Each row was made from one small tree. The marks that hang from a mark follow it in brackets, in alphabetical order. Every link used is in the known rows. Write each row's tree.
In the rows, zero is written as 128.
Known rows
mipiz[sorem]: [141 106 116 140 113 112  95 137 123 111 127 126 144 236 100 111 154  69
 115 166 149 100 200]
rosemo[sorem[doke mipiz nerut] zovak[diteni]]: [115 137 115 132 134 127 178 125 160 135 164 140 125 100 184 142 115 121
 143 137 132  98  79]
lateb[sorem[mipiz]]: [100 112 116 151 130 121 121 137 128 123 128 122 147 106  83 129 118  40
 136 161 147 136 151]
rosemo[zovak]: [153 133  86 143 139 118 187 141 125 122 133 136 103 218 139 116 132  84
 128 164 122  76 150]
lateb[sorem[diteni doke mipiz nerut]]: [ 90 109 143 146 123 124  58 168 123 122 122 101 150  33 172 143 112 127
 143 121 147 167 120]
sorem[diteni doke nerut]: [131 123 119 126 115 114  93 166 123 115 111 103 117 120 198 139 118 172
 126 115 141 144 157]
zovak[diteni sito]: [140 158  82 103 133 127 174  38 179 143 148 114 122 179  86 121 141 136
  91 117 136 125 157]
sorem[diteni doke mipiz nerut]: [ 89 119 114 133 121 117  63 168 116 116 127 107 148  84 196 151 113 128
 143 112 146 176 121]
zovak[diteni lateb]: [146 152 103 106 139 128 157 116 171 129 133 165 127 185  80 131 139 144
 138 146 109 131 137]
rosemo[sorem[nerut] zovak]: [141 127 116 136 132 111 227 142 102 126 126 141  96 180 111 126 109 144
 131 157 148  76 141]
vupoz[sito]: [130 122  94 130 133 110 145  92 142 163 122  96 135 200  81 117 126  83
 112 147 172 104 194]
sorem[diteni doke]: [151 124 106 132 114 119 111 161 142 116 118 112 106 111 227 134 131 114
 120 127 135 123 146]
zovak[diteni lateb sito]: [148 162 104  92 140 140 162  59 156 145 143 151 128 183  58 121 148 162
 117 111 118 141 125]
zovak[diteni]: [136 146  81 117 132 117 169  96 191 128 139 130 118 184 105 128 134 117
 110 152 127 115 171]
zovak[lateb[sorem[doke]]]: [156 120 150 135 124 133 116 168 123 120 112 149 121 115 130 120 134  91
 150 145 116 113 137]
lateb[sorem]: [136 115 122 143 124 118 150 135 135 121 112 120 119 138  87 118 123  80
 119 163 142 106 182]
vupoz[nerut sito]: [124 130 112 131 145 112 177  66 122 185 136 110 158 200  45 128  84  97
 100 135 199 103 185]
sorem[doke mipiz]: [113 119  95 148 121 118 104 149 133 114 141 121 139 125 180 140 128  13
 137 142 136 124 138]
sito[vupoz]: [125 124 109 128 107 110 150 122 125  92 109 115 101 198 107 137 129  72
  84 134  85 123 194]
sorem[diteni mipiz nerut]: [ 75 122 102 129 134 112  90 152 103 119 120 113 154 120 113 149 109 149
 140 126 156 187 137]
lateb[sorem[diteni mipiz]]: [ 94 112 122 145 129 123  99 149 129 123 121 116 145  61 124 137 118  93
 137 145 151 160 124]
lateb[sorem[diteni doke nerut]]: [127 113 147 136 116 121  87 166 130 120 105  98 122  66 175 130 117 168
 127 124 142 138 154]
zovak[diteni lateb[sorem[doke]] sito[vupoz]]: [140 148 161 100 115 150 116  68 167 126 131 129 117  96 121 129 147 145
  93  81  60 143 109]

Write each row's tree
[134 103 137 141 108 111  53 155 117 109 127 111 149 208 147 116 149 103
 121 142 145 105 195]
mipiz[sorem[doke nerut]]
[149 103 132 138 105 119  49 164 133 110 124 112 136 158 214 119 157 102
 119 139 143 113 160]
mipiz[sorem[diteni doke]]
[112 130 174 103 117 138  99 105  81 116  98 118 124 107  63 132 126 217
 101  72  90 186 125]
zovak[lateb[sorem[diteni nerut]] sito[vupoz]]
[153 133 132 123 121 130 184 116 100 139 132 113  90 100 208 128 117 196
 117 100 149  97  90]
rosemo[sorem[diteni doke nerut] zovak[sito]]
[117 107 132 130 116 110  59 154 108 111 115 113 153 199 113 121 141 172
 118 138 158 143 185]
mipiz[sorem[diteni nerut]]
[138 142 133 115 138 135 143 119 174 134 128 160 132 131  67 124 135 147
 139 149 110 129 131]
zovak[diteni lateb[sorem]]
[130 103 143 134 106 114  32 168 117 109 118 105 147 165 187 124 146 156
 121 126 147 132 171]
mipiz[sorem[diteni doke nerut]]
[101 123 115 137 138 118 177 155  94 130 133 138 121 105 148 145 103 156
 149 138 157 130  84]
rosemo[sorem[diteni mipiz nerut] zovak]
[157 139 132 127 147 145 169 111 100 141 132 148 116 168  89 104 140 129
 138 127 115  97 100]
rosemo[zovak[lateb[sorem] sito]]
[103 150 105 117 144 130 208  60 138 152 166 132 131 130  93 136 117 156
 123 116 149 120  81]
rosemo[sorem[mipiz nerut] zovak[diteni sito]]
[ 93 109 138 150 124 121  81 154 122 120 127 107 153  77 131 134 115  74
 142 137 142 143 147]
lateb[sorem[doke mipiz nerut]]
[128 150 151  96 123 146 137  55 158 129 127 135 122 127  55 127 143 162
  89  91  67 154 120]
zovak[diteni lateb[sorem] sito[vupoz]]
[128 127 178 113 109 139  96 107  89 113 109 116 122 117  93 127 131 153
 104  77  78 153 135]
zovak[lateb[sorem[doke nerut]] sito[vupoz]]
[152 119 154 129 122 137  98 179 123 120 106 143 118  76 167 128 133 139
 151 132 119 135 114]
zovak[lateb[sorem[diteni doke]]]
[131 113 144 143 117 118 109 155 130 118 113 104 125 110 134 123 118 115
 127 139 137 114 179]
lateb[sorem[doke nerut]]
[144 132 146 112 132 143 126 109  99 138 111 133 126 103  80 118 135 174
 129 105 135 155 111]
zovak[lateb[sorem[diteni]] sito]
[155 127 108 135 129 120 221 149 119 127 124 144  84 130 178 129 117 145
 128 155 147  83 106]
rosemo[sorem[diteni] zovak]
[117 120 123 148 128 121 174 157 104 125 146 137 119 113 181 139 111  85
 152 143 144  93  97]
rosemo[sorem[doke mipiz nerut] zovak]
[169 123 120 139 119 126 195 163 129 125 129 137  78  96 252 130 122 126
 131 143 137  69  93]
rosemo[sorem[diteni doke] zovak]
[123 153 122 118 159 153 151  81 148 154 159 151 143 127  90 119 142 134
 145 119 105 128  58]
rosemo[zovak[diteni lateb[sorem[mipiz]] sito]]
[137 133 138 136 144 151 128 124 100 139 146 143 133 113 144 113 142  82
 155 117 111 111  64]
rosemo[zovak[lateb[sorem[doke mipiz]] sito]]
[132 142 130 136 150 148 127 144 167 138 157 162 138 103 168 127 140 100
 164 142  92 109  60]
rosemo[zovak[diteni lateb[sorem[doke mipiz]]]]
[108 109 132 150 120 129  75 163 139 122 125 110 140  26 198 137 123  75
 140 132 141 149 111]
lateb[sorem[diteni doke mipiz]]
[106 144 131 127 157 140 134 135 148 140 147 161 150 136  86 128 128 157
 163 142 103 133  79]
rosemo[zovak[diteni lateb[sorem[mipiz nerut]]]]
[106 127 141 137 152 136 112 179  92 130 124 152 145 115 115 128 120 165
 171 134 118 148  74]
rosemo[zovak[lateb[sorem[diteni mipiz nerut]]]]
[125 138 177 109 125 145 139  78  81 136 112 136 132 103  58 136 100 180
  89  73 106 167 109]
zovak[lateb[sorem[diteni]] sito[vupoz[nerut]]]
[143 154 135 102 139 146 150  62 162 149 137 143 133 128  48 117 144 165
 121 113 119 140 117]
zovak[diteni lateb[sorem] sito]
[161 125 145 137 137 141 128 183 119 127 122 152 109 108 200 116 137 139
 158 139 102 101  82]
rosemo[zovak[lateb[sorem[diteni doke]]]]
[139 129 166 112 126 142  88 126  95 136 113 118 131  78 124 122 130 205
 135  85 131 161 108]
zovak[lateb[sorem[diteni doke nerut]] sito]
[ 95 147 148 103 130 148 113  56 151 129 140 137 149  95  50 139 140 126
 106  88  73 179  92]
zovak[diteni lateb[sorem[mipiz]] sito[vupoz]]
